What can hang from each mark
X: A
F: U
D: C R X
Z: R
P: C
R: D
A: X
U: C F
C: D P U

Every row comes from one small tree of marks. Brackets hold a mark, then the marks that hang from it, in alphabetical order. Every link used is in the known rows. Which tree was each row made from?
Known rows
[Z [R [D [C U]]]]: [-1.841 -4.555 -2.585  0.334  1.625 -1.501  0.235 -2.665  1.755 -0.724
 -2.616 -3.737  0.823  0.838 -1.122  3.260  0.853 -1.798  1.151 -3.044
  0.437]
[U C]: [-0.132 -0.513 -0.025 -0.521  1.759  0.878  0.114  0.314  0.659  0.480
  0.991  0.756  0.761  0.916 -0.337 -0.661  0.708  0.602  1.036 -0.512
 -0.821]
[U [C [D R X] P] F]: [ 3.806 -3.586  0.050 -2.213  2.880  1.456  1.609  1.254  0.460  1.466
 -0.648  2.932 -0.556  4.134 -1.873  0.174  1.821  1.315  1.582 -3.498
 -0.854]
[D R [X A]]: [ 3.555 -0.721  0.872  0.086 -0.562 -1.344  2.194 -0.626 -1.394  1.277
 -2.824 -3.218  0.228  4.215 -2.170  0.315  1.221  2.255 -0.388 -2.742
  1.486]
[C [D [X A]] P U]: [ 2.607 -2.416 -1.233 -2.647  2.094 -0.172  0.153 -0.865 -2.404 -0.810
 -2.216  1.551 -4.670  6.017 -1.924  1.479  0.400 -0.635  2.346  0.282
  0.692]
[F U]: [ 0.054  1.037  1.425  0.200 -0.271 -0.441  0.928  1.070  0.255  1.290
  0.651  1.689  1.161 -0.618  1.021 -0.394  0.555 -0.360  0.815  0.044
  1.036]
[P [C [D R] [U F]]]: [-0.449 -3.022 -2.066 -2.277  2.240  0.647  0.014  0.388  0.316 -2.648
 -1.451  3.558  0.149  3.084 -3.205  0.937  2.434 -2.049  1.376 -0.016
 -0.025]
[U [C [D X] P] F]: [ 3.284 -2.287 -0.174 -2.907  3.217  0.847  0.548  0.701  0.305  1.813
  0.596  4.391 -1.445  3.123 -0.561 -0.356  0.158  0.854  2.411 -1.664
 -1.556]
[C [D R] P [U F]]: [ 1.264 -3.467 -0.729 -1.400  1.996  2.112  1.223  1.241  0.162 -1.883
 -1.702  3.329 -2.138  2.490 -1.710  1.329  1.518 -1.695  1.377 -0.399
  0.415]
[F [U C]]: [-0.029  0.499  1.409 -0.419  1.486  0.373  0.992  1.439  0.818  1.831
  1.651  2.326  1.921  0.286  0.667 -1.000  1.286  0.268  1.959 -0.295
  0.425]
[Z [R [D [C U] X]]]: [-0.672 -5.432 -1.908 -0.763  1.082 -2.403  0.884 -3.539  1.192  0.622
 -3.292 -4.075  0.444  2.070 -2.184  3.284  1.006 -0.740  1.960 -4.306
  0.420]
[Z [R [D C [X A]]]]: [ 2.716 -2.755 -1.569  0.660  0.909 -3.839  1.115 -3.358  0.347  2.255
 -3.246 -6.123  1.307  3.379 -0.655  2.623 -0.185  1.284 -0.125 -5.168
  0.420]
[A X]: [ 0.668  0.452  0.268  0.182 -1.300 -0.008  0.118  0.957  0.431  0.051
  0.020  0.234 -0.904 -0.283  0.411 -1.213 -1.520  1.114 -0.612 -0.575
  0.440]
[R [D [C P] X]]: [ 1.146 -4.834 -1.050 -0.949  2.035 -1.704 -0.003 -1.399  0.964  2.069
 -2.046 -1.182 -0.421  3.451 -1.169  1.441  0.044  1.554  1.661 -3.467
  0.730]
[P [C [D R X] U]]: [ 0.010 -4.602 -2.508 -3.254  1.854 -0.161 -0.346 -0.781 -1.231 -2.063
 -2.509  1.651 -1.048  5.795 -4.803  1.558  3.647 -1.057  1.852 -1.568
  0.104]
[C [D R X] P [U F]]: [ 2.350 -4.303 -0.048 -2.520  1.588  1.102  1.766  0.403 -0.356 -0.418
 -2.400  2.930 -2.496  3.716 -2.927  1.480  1.771 -0.602  2.200 -1.662
  0.499]
[U [C P] F]: [ 1.377 -1.118  0.912 -0.709  2.705  1.584  1.075  1.192  1.592  0.760
  1.499  3.691  0.383  0.476  0.269 -1.000 -1.055  0.789  0.995  0.169
 -0.741]
[F [U [C [D [X A]]]]]: [ 3.422  0.608  0.541 -2.189  2.015 -1.119  0.960  0.521 -1.333  2.817
  0.046  1.677 -0.255  4.865  0.099 -0.448  1.707  0.789  2.884 -1.921
  0.292]
[D [C P U] R]: [-1.784 -5.459 -0.948  1.050  1.966  1.244  1.662 -0.373  1.021 -2.013
 -3.139  0.386 -0.312  3.550 -2.650  2.363  1.456 -0.360  1.865 -1.345
  2.661]
[D [C P U] R X]: [-0.634 -6.355 -0.218 -0.081  1.447  0.303  2.306 -1.252  0.298 -0.588
 -3.756  0.018 -0.700  4.794 -3.755  2.403  1.610  0.731  2.710 -2.551
  2.827]
[C [D R]]: [ 1.291 -1.706 -1.597 -0.327  0.685  0.791 -0.069  1.082 -0.580 -0.739
 -1.522 -0.335 -0.542  2.274 -1.172  0.992  2.629 -0.514 -0.362 -2.384
 -0.324]
[R [D [C P] [X A]]]: [ 2.757 -3.482 -0.896 -0.473  2.286 -2.559  0.468 -1.730 -0.086  2.274
 -2.874 -2.660 -0.803  5.471 -0.868  1.421 -0.544  2.127  1.336 -3.231
  1.447]

Write each row's tree
[ 1.676 -3.012 -0.128 -3.314  1.780  0.427  0.790 -0.230 -0.632 -0.158
 -1.074  4.426 -3.437  2.806 -1.525  0.883  0.029 -1.204  3.066  0.147
 -0.093]
[C [D X] P [U F]]
[-1.142 -1.671 -2.040 -3.056  2.495  0.050 -0.945 -0.257  0.041 -2.363
 -0.169  5.070 -0.676  2.077 -1.841  0.521  0.691 -2.588  2.286  1.678
 -0.654]
[P [C D [U F]]]
[ 1.110 -1.971 -2.444 -3.569  2.308 -1.470 -0.884 -1.766 -2.347 -1.738
 -1.903  1.768 -2.348  6.693 -3.267  1.052  1.240 -1.016  2.337  0.583
  0.266]
[P [C [D [X A]] U]]
[-1.670 -1.316 -0.345 -1.998  1.635 -0.175  0.185 -0.650  0.742 -2.017
 -0.023  4.092  0.833  0.777 -1.999 -0.158 -0.427 -1.467  1.689  2.359
  0.287]
[P [C [U F]]]
[ 2.661 -2.698 -0.660 -1.031  3.368  2.417  0.989  2.161  1.058  0.099
  0.089  3.334 -0.259  2.836 -0.794  0.008  1.683  0.339  0.673 -2.075
 -0.984]
[U [C [D R] P] F]
[ 0.114 -3.839  0.214  0.877 -0.043 -1.102  2.187 -1.135  0.376  1.244
 -3.111 -2.258  1.775  3.253 -2.471  1.388  1.765  1.946  1.367 -4.390
  2.035]
[D C R X]
[ 2.384 -2.558 -0.951 -1.429  0.197 -0.183  0.453  0.135 -1.100  0.573
 -2.102 -0.777 -0.931  3.616 -2.178  1.030  2.911  0.589  0.465 -3.649
 -0.142]
[C [D R X]]
[ 3.151 -1.818  0.381 -2.217  0.591 -0.867  2.392 -0.400 -1.500  0.122
 -3.281  0.007 -1.320  4.719 -2.658  0.926  1.508 -0.224  2.226 -1.863
  1.343]
[C [D R [X A]] [U F]]
[ 1.315 -2.134 -2.041 -1.554  3.724  2.137 -1.206  1.180  0.138 -0.512
  0.928  3.331 -2.135  3.260  0.001  0.296  1.126 -0.211  1.208 -0.644
 -1.574]
[U [C D P]]
[ 2.107 -1.512 -0.781 -1.765  3.652  1.880 -0.004  1.546  0.911  0.369
  1.371  4.796 -1.189  1.859  0.466 -0.382  0.008 -0.240  1.496 -0.438
 -1.619]
[U [C D P] F]
[-0.118 -4.292 -0.713  2.003  1.545  0.821  1.406  0.192  1.078 -0.586
 -2.288 -0.341  0.778  2.888 -1.323  1.687  1.074  1.083  0.161 -2.572
  2.017]
[D [C P] R]
[ 0.327 -2.211 -0.446 -1.493  0.926  0.943  1.226  0.799  0.085 -1.423
 -1.819  1.770 -0.667  1.508 -1.723  1.004  2.078 -1.807  1.775 -0.872
  0.379]
[C [D R] [U F]]
[ 2.464 -2.437 -0.865 -2.033  0.672 -0.590  1.229 -0.710 -2.369 -0.602
 -3.641 -1.509 -2.418  6.057 -3.252  1.605  2.707 -0.243  1.917 -2.080
  1.450]
[C [D R [X A]] U]
[ 0.129 -5.585  1.011 -0.340  1.433  0.044  3.482 -0.914  1.197  0.171
 -3.464  1.474  0.316  3.350 -3.216  1.719  0.520  0.645  3.091 -2.401
  2.760]
[D [C P [U F]] R X]
[ 4.956 -2.396 -1.009 -0.900  1.449 -0.029  0.957  0.364 -2.065  0.351
 -2.770 -0.672 -2.558  6.464 -1.906  1.351  1.686  1.396 -0.329 -2.786
  0.557]
[C [D R [X A]] P]
[ 1.966 -2.382 -0.649 -0.465  1.056 -3.668  0.609 -2.228 -0.122  2.723
 -3.011 -4.243  0.654  4.425 -0.897  1.066  0.056  1.891  1.587 -3.711
  1.463]
[R [D C [X A]]]
[ 2.305 -2.101  0.485 -1.975  1.471  0.159  1.493  1.483 -0.251  2.359
 -0.445  1.492  1.000  3.846 -1.432  0.031  3.998  0.895  2.363 -3.908
  0.148]
[F [U [C [D R X]]]]
[ 0.189 -6.465 -2.143 -0.656  2.291 -1.461  0.750 -3.040  1.202  0.204
 -3.288 -2.434 -0.813  3.003 -2.132  3.690  0.486 -0.483  1.705 -3.723
  0.487]
[Z [R [D [C P U] X]]]
[-0.109 -1.761  0.856 -1.129  1.440  1.236  1.239  0.172  0.752 -1.060
 -0.291  3.699 -1.527  0.039 -0.721  0.296 -1.150 -1.257  1.790  2.069
  0.748]
[C P [U F]]
[ 1.311 -1.282  0.203  0.483  0.334 -2.563  1.657 -2.189 -0.764  1.775
 -2.629 -2.138  0.556  4.116 -0.986  0.915 -0.625  1.749  1.770 -2.391
  2.098]
[D C [X A]]
[ 1.827 -5.317 -2.064  0.261  1.958 -1.951  0.393 -2.446  1.500  1.761
 -2.362 -3.129  0.190  2.453 -0.977  2.941  0.000  0.853 -0.121 -4.953
 -0.306]
[Z [R [D [C P] X]]]
[-0.472 -4.440  0.916 -1.028  1.572 -0.473  2.454 -1.569  1.006  0.465
 -2.156  2.999 -0.597  2.343 -1.721  1.350 -1.121  0.027  3.980 -0.680
  2.152]
[D [C P [U F]] X]
[-2.516 -4.244 -0.733  0.905  0.906  0.390  1.814 -0.782  0.767 -1.453
 -3.235 -1.170  1.025  2.526 -2.660  2.032  1.974 -0.594  2.226 -1.833
  2.693]
[D [C U] R]
